Each row was made from one path, in order. Every step used is in the known rows, and no mark comes twice. Write each row's path.
Known rows:
vemegif -> muma: [ 1.03  0.09  0.21 -1.08  0.28 -0.24  0.11 -0.13  0.20  0.70 -0.33 -0.70
 -0.25 -0.06 -0.42  0.64  0.40 -1.55  0.18  0.24  0.45  0.06]
vifelu -> gesur -> fepi: [ 2.38  1.09 -0.30 -0.11  0.23  0.27  0.67 -0.87  0.70 -0.93 -0.59  2.36
  1.50 -0.45  2.11 -0.76 -1.32 -1.20 -0.62  0.33 -0.52  2.27]
nade -> fepi -> gesur -> muma -> vifelu -> zememes: [ 3.05  1.97 -0.15  1.85  0.13 -0.50  1.17 -1.64  0.80 -2.54  0.26  0.85
 -0.15 -0.38  0.04 -0.02 -0.86 -2.35 -1.02  0.45  0.62  1.23]
zememes -> vifelu -> gesur -> muma: [ 1.58  0.00 -0.64  0.74  2.02 -0.46  3.38 -1.21  0.30  0.22 -0.52  0.21
  0.43  0.39  3.49  0.14 -1.94 -2.45 -2.25 -1.39 -0.34  0.87]
muma -> vemegif -> fepi -> gesur -> vifelu: [ 4.13  1.21  1.60  0.35  0.61  1.01 -0.43  0.69  1.47 -0.02 -2.20  1.79
  3.16 -0.04  1.90 -0.85  0.58 -1.28 -0.97  0.04  2.32  2.43]
zememes -> vifelu -> gesur -> fepi -> vemegif: [ 2.73  1.01  0.36  1.07  1.61  0.70  3.26 -0.15 -0.01  0.83 -0.40  2.68
  2.71  0.25  3.14  0.12 -0.27 -0.37 -2.25 -2.10  0.20  2.67]
vemegif -> fepi -> gesur -> vifelu: [ 2.93  2.02  0.38 -0.29  0.57  0.02 -0.16 -0.48  1.73  1.12 -1.45 -0.06
  1.77 -0.64  1.73 -1.08  0.47 -2.42 -1.09  0.43  1.84  3.10]
tuzev -> vifelu -> gesur -> fepi: [ 2.35  0.87 -0.21 -0.09  0.50  0.23  2.93 -0.53  0.24 -0.45 -1.91  2.89
  1.28 -0.44  1.62 -1.36 -1.42 -2.37 -1.49  0.05 -0.17  2.60]
tuzev -> vifelu -> gesur -> muma -> vemegif -> fepi -> nade: [ 5.94  0.02  1.18  0.52  2.28  0.53  0.44 -0.64  1.13  1.18 -3.22  4.42
  1.92 -0.78  3.19 -0.50 -1.86 -4.25 -1.58  1.67  2.14  1.73]
zememes -> vifelu: [-0.95 -0.25  0.07  0.43  1.21 -0.25  3.92  0.32 -0.42  0.58  0.43 -1.48
 -0.65  0.89  1.32  0.00  0.19 -0.39 -1.54 -1.98 -0.01  0.09]
vemegif -> dezan: [ 0.84 -0.26  0.24 -0.81  0.14  0.33  0.80 -0.20  0.37  1.25  1.44 -1.44
 -0.52 -0.33 -1.24  0.02 -0.42 -0.96 -0.28 -0.53 -0.02  0.24]
vemegif -> muma -> vifelu -> gesur: [ 3.26 -0.69 -0.07 -0.09  0.78 -0.78  1.93  0.20  0.81  0.18 -0.54 -0.32
 -1.55  0.82  2.41 -1.15 -0.91 -2.69 -1.48  1.97  0.59  1.42]
fepi -> vemegif -> muma -> vifelu -> gesur: [ 4.59 -0.46  0.57  0.75  1.00  0.01  0.60  0.65  0.54  1.26 -1.07  1.48
  0.41  0.62  2.17 -0.34  0.19 -1.60 -1.59  1.57  1.22  1.68]
fepi -> nade: [ 0.60  0.16  0.38  0.97  0.17 -0.39 -3.08  0.00  0.14  1.55 -0.10  0.58
 -1.17 -0.74  0.21 -0.08  0.16 -0.83  0.01  1.50  0.62 -0.47]
nade -> fepi -> vemegif -> dezan -> nudosot: [ 1.68  1.56  0.03 -0.58 -0.10  2.03  0.96 -0.77  0.89  1.21  1.29  2.30
  3.75  0.12  1.02  1.96 -0.88 -0.37  0.32 -0.82  1.62  1.78]
vifelu -> gesur -> fepi -> nade: [ 2.88  1.17  0.13  0.74  0.46 -0.24 -2.42 -0.96  0.83  0.65 -0.78  2.89
  0.46 -1.18  2.26 -0.88 -1.22 -2.00 -0.53  1.99  0.06  1.87]
vifelu -> gesur -> muma: [ 2.66  0.27 -0.68  0.26  0.90 -0.22 -0.59 -1.54  0.64 -0.33 -1.14  1.50
  1.00 -0.58  2.18  0.15 -2.06 -2.08 -0.77  0.69 -0.33  0.79]
nade -> fepi -> gesur: [ 0.39  1.83 -0.17 -0.69 -0.32  0.29  1.80 -0.88  1.18 -1.23 -1.01  1.93
  2.69 -0.42  2.68 -0.09 -1.72 -0.76  0.26  1.61  0.11  1.68]
muma -> vemegif: [ 1.18 -0.78  1.31  0.68 -0.04  0.99 -0.45  1.23 -0.21 -1.09 -0.69  1.86
  1.31  0.53  0.22  0.32  0.26  1.06  0.21 -0.51  0.63 -0.58]
muma -> vemegif -> dezan -> nudosot: [ 1.56 -0.58  1.10  0.37  0.05  1.54 -0.68  1.13  0.19  0.24  1.39  0.77
  1.66  0.94 -0.37  1.75 -0.33  0.45 -0.07 -0.94  1.34 -0.10]
tuzev -> vifelu -> gesur -> muma -> vemegif: [ 3.72 -0.83  0.71  1.05  1.24  0.80  1.13  0.03 -0.06 -0.99 -3.07  3.82
  2.16 -0.06  1.93 -0.08 -2.00 -2.25 -1.37  0.11  0.66  0.54]
zememes -> vifelu -> gesur: [ 0.27 -0.74 -0.16  0.19  1.48 -0.61  4.07 -0.27 -0.21  0.42 -0.57  0.01
  0.16  0.98  4.18 -0.17 -1.37 -1.17 -2.12 -0.43 -1.19  1.33]

Write each row's path:
[ 4.80  1.44  0.63 -0.45  0.69  0.72 -0.40 -0.68  0.61  0.90 -1.32  3.27
  3.33 -0.71  1.41  0.56 -0.07 -1.65 -0.55  0.16  0.78  2.58] => vifelu -> gesur -> fepi -> vemegif -> muma
[ 1.36  0.82 -0.28  0.22  1.36 -0.05  4.63 -0.63  0.32 -0.41 -0.07  0.92
  0.99  0.53  3.39 -0.72 -1.28 -1.44 -2.04 -1.66 -0.54  2.38] => zememes -> vifelu -> gesur -> fepi
[ 2.09  1.37  0.31 -1.19  0.96 -0.24  1.64 -0.36  1.44  0.69 -0.66  0.42
  2.14 -0.30  1.91 -0.11 -0.29 -1.26 -0.48  1.81  0.87  2.40] => vemegif -> fepi -> gesur
[ 3.42 -0.05  1.77  0.13  1.06  0.74 -1.20  0.51  0.89  1.07 -1.02  2.21
  1.25 -0.12  1.40 -0.06  0.07 -0.90  0.16  1.24  2.06  0.56] => muma -> vemegif -> fepi -> nade
[ 1.45 -0.49  0.48  2.05 -0.14 -0.98  0.27  0.09 -0.80 -1.30  1.36 -1.20
 -3.10  0.64 -1.99 -0.34  1.35 -0.22 -1.22 -0.44 -0.33  0.06] => muma -> vifelu -> zememes
[ 1.83  2.33  0.51  0.94 -0.96 -0.17 -1.22 -1.85  0.34 -1.65 -1.06  1.25
  1.43 -1.01  0.50  0.04  0.05 -1.92 -0.58 -0.14 -0.48  2.40] => nade -> fepi -> gesur -> vifelu -> zememes
[ 4.80  1.52  0.42  1.35  1.34 -1.08  1.18 -1.17  1.08 -0.72  0.52 -0.63
 -0.81 -0.29 -0.73 -0.03  0.55 -2.82 -1.77  0.40  1.30  1.96] => vemegif -> fepi -> gesur -> muma -> vifelu -> zememes
[ 4.90  1.32  1.29  1.82  0.32  0.07 -0.29 -0.02 -0.45 -0.22  0.93  0.66
 -0.67 -0.12 -3.58  0.55  2.85 -1.10 -1.10 -1.89  1.56  1.45] => gesur -> fepi -> vemegif -> muma -> vifelu -> zememes
[ 4.44  1.40  0.68  1.05  0.59  0.86  0.85  0.95  0.69  0.70  0.32  0.94
  0.34  0.10 -1.59 -0.60  1.94 -1.15 -0.87 -1.19  3.07  1.47] => gesur -> fepi -> vemegif -> muma -> vifelu
[ 2.68  2.00 -0.81  1.14  0.48  0.28  2.43 -0.80  1.99 -1.60 -0.34  1.13
  0.81 -0.13  2.03 -1.19 -1.86 -2.47 -0.86  1.13  2.11  1.24] => nade -> fepi -> gesur -> muma -> vifelu
[ 2.90  0.95  0.20  0.88  0.67 -0.13 -0.12 -0.49  0.41  1.04 -1.95  3.38
  0.16 -1.26  1.76 -1.39 -1.22 -3.15 -1.49  1.74  0.53  2.20] => tuzev -> vifelu -> gesur -> fepi -> nade
[ 2.73 -0.18  1.39 -0.80  0.99  1.17  1.88  0.62  0.79 -0.53 -0.97  1.60
  2.31  0.61  1.28  0.09 -0.05 -0.13  0.09 -0.42  1.52  1.07] => muma -> vemegif -> fepi
[ 4.78  1.24  0.69 -0.37  1.04  0.72  1.77 -0.17  0.13  1.25 -2.56  3.94
  2.99 -0.80  0.87  0.00 -0.05 -2.96 -1.49 -0.16  1.12  2.91] => tuzev -> vifelu -> gesur -> fepi -> vemegif -> muma
[ 2.28 -0.85 -0.28  1.01  0.45 -0.54  1.69  0.33  0.62 -0.48 -0.34  0.58
 -1.30  0.93  2.94 -1.62 -1.17 -1.12 -1.66  1.72  0.00  1.35] => muma -> vifelu -> gesur
[ 4.68  0.67  1.40  0.67  1.66  0.84 -1.93 -0.37  1.36  1.05 -1.02  2.40
  1.42 -0.72  0.79  0.29 -0.37 -2.27  0.07  0.38  2.93  0.13] => gesur -> muma -> vemegif -> fepi -> nade
[ 4.59  0.89  0.13  1.89  0.61  0.76  1.00  0.45  0.73 -0.06 -0.35  3.12
  1.22  0.21  1.77 -1.46  0.01 -0.47 -1.78  0.20  1.35  2.60] => muma -> vifelu -> gesur -> fepi -> vemegif
[ 3.88 -0.13  1.41  1.67  0.41 -0.51 -0.69  0.39 -0.92  0.49  0.57 -0.27
 -1.51  0.33 -2.60  1.09  2.69 -0.75 -1.21 -0.74  0.92  0.40] => fepi -> vemegif -> muma -> vifelu -> zememes
[ 1.32  1.31  0.25 -0.26 -0.07  1.45  1.17 -0.70  0.43 -0.06 -0.80  3.27
  3.40 -0.31  1.61  0.49 -0.46  0.28  0.57 -0.46  0.90  1.27] => nade -> fepi -> vemegif
